Each row was made from one small tree. The marks that hang from a mark follow it in brackets, in the order of their numbers. Every link used is in the known rows. Write each row's tree.
Known rows
j_210[j_739[j_242 j_457 j_722]]: [-1.90 -6.27 -0.29  0.40  1.58  0.88 -1.21  2.22  1.39 -1.97 -2.52  0.75
  1.18 -1.10  2.04  1.19 -0.10 -1.37 -0.08  3.09 -0.36  0.80 -0.22]
j_739[j_242 j_722]: [-1.94 -5.63  0.87  1.32  2.41  1.04  1.00 -0.58 -1.62 -1.75  1.30  2.02
 -0.18 -1.73  2.09 -1.62  2.44 -0.95 -1.27  0.15 -1.13  2.80 -1.57]
j_242[j_739]: [-0.14 -4.02  3.22 -1.02  1.58  0.99 -2.41 -4.49  1.10 -0.27  3.15  1.77
 -2.02 -0.97 -2.01  0.16  3.57  1.53 -1.04  1.26 -4.56 -1.58  0.51]
j_457[j_260[j_226 j_722] j_739[j_242]]: [-0.43  4.74  4.03 -0.17  3.82  2.09 -3.03 -3.75  1.47 -3.62 -0.14 -3.25
  1.25 -0.31 -3.44  0.63  1.17  1.83  0.19 -1.81 -0.41 -1.16 -3.17]
j_226[j_260[j_457 j_722[j_739[j_242]]]]: [ 0.65 -0.15  3.29  1.28  1.68 -1.20 -1.62  2.22 -2.91  4.27  0.31 -1.59
  3.44 -0.16  0.42  0.68 -1.80  0.47 -2.36 -0.66  6.04 -0.36  0.87]
j_260[j_226[j_739] j_457 j_722]: [ 0.91 -2.41  3.54  1.76  2.72 -2.21 -4.74 -0.03 -0.66  0.45 -1.16 -5.99
  3.79 -2.21 -3.57  0.97  3.67  4.76  2.75 -3.62  6.04 -4.82  1.97]
j_511[j_260[j_226 j_457 j_722]]: [-0.83  0.05  3.09  2.73  3.84  0.09 -3.90 -0.44 -2.60  1.73 -2.48 -5.15
  6.30 -3.81 -0.88 -1.39  3.77  6.34  1.77 -5.13  4.66 -2.34  1.11]
j_210[j_260[j_457[j_739[j_242]]]]: [ 0.36  0.49  4.71  3.02 -0.28  0.98  0.68 -2.51  0.02  2.51 -2.72  1.58
  3.86 -1.91 -1.40  2.91  1.55  1.42 -5.21  1.50  1.93  1.89 -0.25]
j_722[j_739]: [-1.74 -2.10  3.64  2.61 -0.63  0.18  3.69 -4.23 -1.61  0.62  4.84 -1.54
 -0.79 -1.42 -0.41 -2.25  3.36  1.05 -2.08  1.76 -0.02 -1.80  0.11]
j_739[j_242 j_457]: [ 1.19 -5.97  0.90  1.66  0.35 -1.36  0.80  0.48 -1.09  0.17 -1.34  2.33
 -0.42 -1.58  2.77 -2.55  0.99 -0.41  0.99  1.87 -3.66  2.01 -0.42]
j_242[j_739[j_457[j_260[j_226]] j_722]]: [ 0.53 -3.58 -0.27 -2.26  3.82  3.24 -3.71 -1.27  3.16 -3.14 -2.29 -0.92
 -0.32  1.61 -3.39 -1.62  0.69 -0.51  2.19  0.98 -4.19 -2.40 -0.41]
j_457[j_260[j_226] j_739[j_242 j_722]]: [-1.09  2.47  1.86 -0.22  3.48  3.77 -1.20 -2.39  0.75 -5.02 -1.13 -1.75
  0.54  0.34 -3.62 -0.37  1.85 -1.56 -1.68 -0.27 -2.55 -0.49 -1.89]
j_739[j_722]: [-2.93 -5.94  2.49  0.75  2.94  1.85  0.67 -2.84 -1.85 -1.10  1.40 -0.31
  0.04 -2.91  0.60 -1.61  3.54  2.01  0.11  0.05 -1.25  1.54  0.37]
j_511[j_260]: [-3.07 -2.03  4.14  2.18  1.23  1.65  2.39 -2.56 -2.86  0.38  1.48 -1.20
  1.83 -3.29  0.71 -2.08  4.65  3.63 -1.98 -0.94 -3.90  1.02  2.79]
j_722[j_739[j_242]]: [-0.79 -1.70  2.45  3.00 -0.94 -0.46  4.40 -2.21 -1.34  0.33  4.52  0.56
 -0.82 -0.64  0.95 -2.10  2.20 -1.96 -3.48  1.53 -0.16 -0.81 -1.64]
j_226[j_260]: [-1.99 -2.22  5.12 -0.53  1.14 -0.03 -1.36 -1.66 -2.85  2.28  1.24  0.95
  0.80 -1.80  0.04 -1.27  2.14  2.90 -0.69  1.04 -3.07  0.47  4.32]
j_511[j_260[j_226 j_457]]: [-0.60 -0.68  3.29  3.25  1.92 -0.23 -2.30 -0.73 -3.34  1.16 -2.13 -3.08
  5.40 -3.38 -1.13 -2.49  5.21  4.69  0.02 -3.30  0.77 -2.71  3.11]
j_739[j_242]: [-0.91 -3.62  2.79  2.18  1.12 -0.59  0.98 -2.07 -1.77 -0.51  2.31  2.63
 -0.38 -2.50  1.99 -1.53  2.97  0.23 -1.10  0.34 -2.32  1.57 -0.78]
j_260[j_226 j_457[j_739[j_242]]]: [ 2.64  0.13  2.92  1.61  1.21 -1.10 -4.09 -2.18 -1.23 -0.03 -2.99 -1.55
  2.47 -2.18 -3.49 -0.73  3.59  0.90 -1.26 -2.03  1.63 -2.38 -0.93]
j_739[j_242 j_457[j_260] j_722]: [ 0.12 -4.77 -0.26  1.17  3.51  2.10  1.53  1.62  0.27 -2.39 -2.34  1.64
  0.19  0.15  2.18 -2.21 -1.09 -2.34  0.28  1.86 -3.25  2.49 -1.06]
j_260[j_226]: [-1.52 -2.23  3.63  1.19  1.56 -0.49 -2.53 -3.88 -1.87 -1.18  1.35 -1.50
  1.38 -2.69 -1.33 -3.40  5.89  4.84  2.62 -1.06 -0.54 -2.69  0.57]
j_226[j_260[j_457]]: [ 0.67 -3.08  5.15  1.03  2.16 -0.56 -3.35 -0.38 -4.13  3.94 -1.29  0.31
  3.12 -2.19 -0.60 -0.39  1.36  3.37 -1.20  0.35  0.44 -0.81  4.64]

Which tree is each row?
[-0.01 -3.16  0.72  1.55  0.25 -0.97  2.31  0.29  0.04  1.16  1.15 -2.04
  0.43 -1.18  2.08 -1.49 -0.60 -0.22  0.76  0.66  3.09  0.40 -3.35] => j_260[j_722[j_739[j_242 j_457]]]
[ 0.02 -3.54  0.82 -0.46  0.71 -2.38 -1.77  2.19  1.05 -1.37 -1.80 -3.64
  1.81 -0.15 -0.74 -0.30  2.39  0.72  3.87 -1.33  1.76 -1.51  0.63] => j_260[j_226[j_739[j_242 j_457]] j_722]
[-0.63 -0.72  1.56  1.41  1.96  0.55 -3.32  0.62  2.17 -3.44 -2.37 -0.06
  2.86  0.19 -0.82  0.09  0.80  0.23  1.33  2.34 -1.10 -3.45 -0.20] => j_210[j_739[j_242 j_457[j_260[j_226]]]]
[-0.73 -3.48  2.24  0.94  0.93 -0.47  2.00 -1.39  0.06  1.66  1.36 -3.64
  0.51 -1.82  0.91 -1.60  0.35  2.48  1.75  0.83  3.13 -0.80 -1.56] => j_260[j_722[j_739[j_457]]]
[ 0.71 -2.11  3.57  1.85  4.31 -1.38 -6.29 -2.14 -1.56  1.27 -1.51 -4.02
  4.71 -4.24 -1.43 -1.41  3.50  7.12  4.08 -4.26  7.15 -3.67 -0.96] => j_260[j_226 j_457 j_722]
[-1.25  1.38  3.64  1.07  3.69  0.12 -2.49 -1.14  0.60 -3.68  1.58 -3.50
  1.83  0.66 -2.64  0.37  2.27  1.78  1.54 -1.75  0.40 -2.49  0.17] => j_457[j_260[j_226[j_739[j_242]] j_722]]
[-3.44  0.85  4.04  2.62  0.17  0.81  3.81 -1.86  0.29  1.85  2.68 -0.71
  3.67 -0.57  1.32  1.12  0.50  2.08 -2.57  1.04  5.23  2.10 -3.05] => j_210[j_260[j_722[j_739[j_242]]]]
[-1.74  0.82 -0.06  1.08  0.12  0.10  1.78  2.13 -0.56  0.33 -0.94 -4.87
  3.76 -0.51  1.00 -2.52  1.39  0.55  0.74 -2.86  2.70 -1.26 -0.41] => j_511[j_260[j_226 j_722[j_739[j_242 j_457]]]]
[-3.22 -0.21  5.64  3.13  2.51  1.19 -3.90 -1.67  1.34  2.71 -2.03 -1.49
  7.26 -2.91 -0.71  5.38  0.90  7.00 -1.32  1.28  8.48 -1.55 -0.12] => j_210[j_260[j_457 j_722] j_739]
[-0.10 -4.08  2.43 -0.20  1.26 -1.11 -0.19  5.09 -3.00  1.28 -2.57 -0.17
  1.82  1.62 -0.87  2.48 -0.25 -3.88 -4.10  0.38  0.15  0.53  6.40] => j_226[j_260[j_457] j_739[j_242 j_722]]
[ 0.60 -7.47 -0.66 -2.33  1.97  1.90 -1.68 -0.89  2.59 -0.73 -1.38  0.81
 -2.14  0.00 -0.80 -0.51  0.74 -0.98  1.03  2.43 -4.43  0.07 -0.10] => j_242[j_739[j_457 j_722]]
[ 0.73 -3.66  0.32  2.15 -1.67 -1.12  4.81  0.33 -0.74  0.89  1.00  0.34
 -0.95 -0.38  1.93 -2.91  0.36 -2.76 -1.54  3.10 -0.78 -0.02 -0.94] => j_722[j_739[j_242 j_457]]
[ 0.58  0.32  0.41  2.67  0.26  0.00  2.12  0.06  0.25 -1.68  0.46 -0.99
  0.76  1.55 -0.66 -3.89  0.51 -2.16 -0.40  1.70 -0.75 -2.80 -1.32] => j_722[j_739[j_242 j_457[j_260[j_226]]]]
[-2.89 -1.57  3.35 -0.32 -0.37 -0.21 -1.32  0.25  1.52  0.72 -2.54 -3.85
  4.37 -0.31 -1.70  1.25  2.63  4.66  2.62  0.01  3.61 -0.39  1.85] => j_210[j_260[j_226[j_739[j_457]] j_722]]
[-2.81 -0.44  3.30  1.25  0.27  0.17  1.00 -0.55 -2.29 -1.30 -0.15 -4.23
  2.40 -0.74 -2.26 -1.05  6.55  1.86 -0.77 -1.75 -3.41 -2.42  5.70] => j_511[j_260[j_226[j_739]]]
[-1.44  1.71  3.78  2.96  3.49  1.71  2.43 -2.46  0.14 -1.41  4.45 -1.79
  0.76  0.04 -0.13 -0.74 -0.49  0.73 -1.33  0.21  2.05 -0.94 -3.23] => j_457[j_260[j_722[j_739[j_242]]]]
[ 0.66  0.33  5.62 -1.21  2.53  0.20 -4.34 -0.96 -1.94  3.96 -2.48 -3.15
  2.43 -2.14 -2.27  2.40 -0.71  3.87 -1.40 -0.63  2.98  0.05  2.49] => j_226[j_260[j_457[j_739] j_722]]
[-0.92 -1.47  4.09  3.44  3.80  0.81 -1.08 -0.78 -2.81  2.73 -1.06 -3.55
  4.72 -4.32  1.19  0.13  2.30  5.81 -0.49 -3.57  3.54  0.49  1.25] => j_511[j_260[j_457 j_722]]
[-2.71 -4.02  1.83 -0.42  1.03 -0.05 -0.08 -1.09 -0.84 -2.87  0.57 -3.62
  0.60 -0.51 -3.15 -0.80  5.31  1.49  1.43 -0.73 -0.85 -2.77  3.56] => j_260[j_226[j_739[j_722]]]
[ 1.26 -1.23  3.19 -0.52  1.64  0.72 -2.11  1.04 -2.43  2.20 -3.87 -0.12
  1.56 -0.57 -1.43  1.36 -0.49 -1.61 -4.21  0.72 -0.16  1.76  2.78] => j_226[j_260[j_457[j_739[j_242 j_722]]]]
[ 1.40 -1.78  2.10  1.85  2.32 -2.66 -4.38  1.71 -1.10 -0.17 -1.70 -3.96
  3.67 -1.26 -2.23  1.30  2.68  2.31  1.34 -3.50  6.04 -3.43  0.98] => j_260[j_226[j_739[j_242]] j_457 j_722]
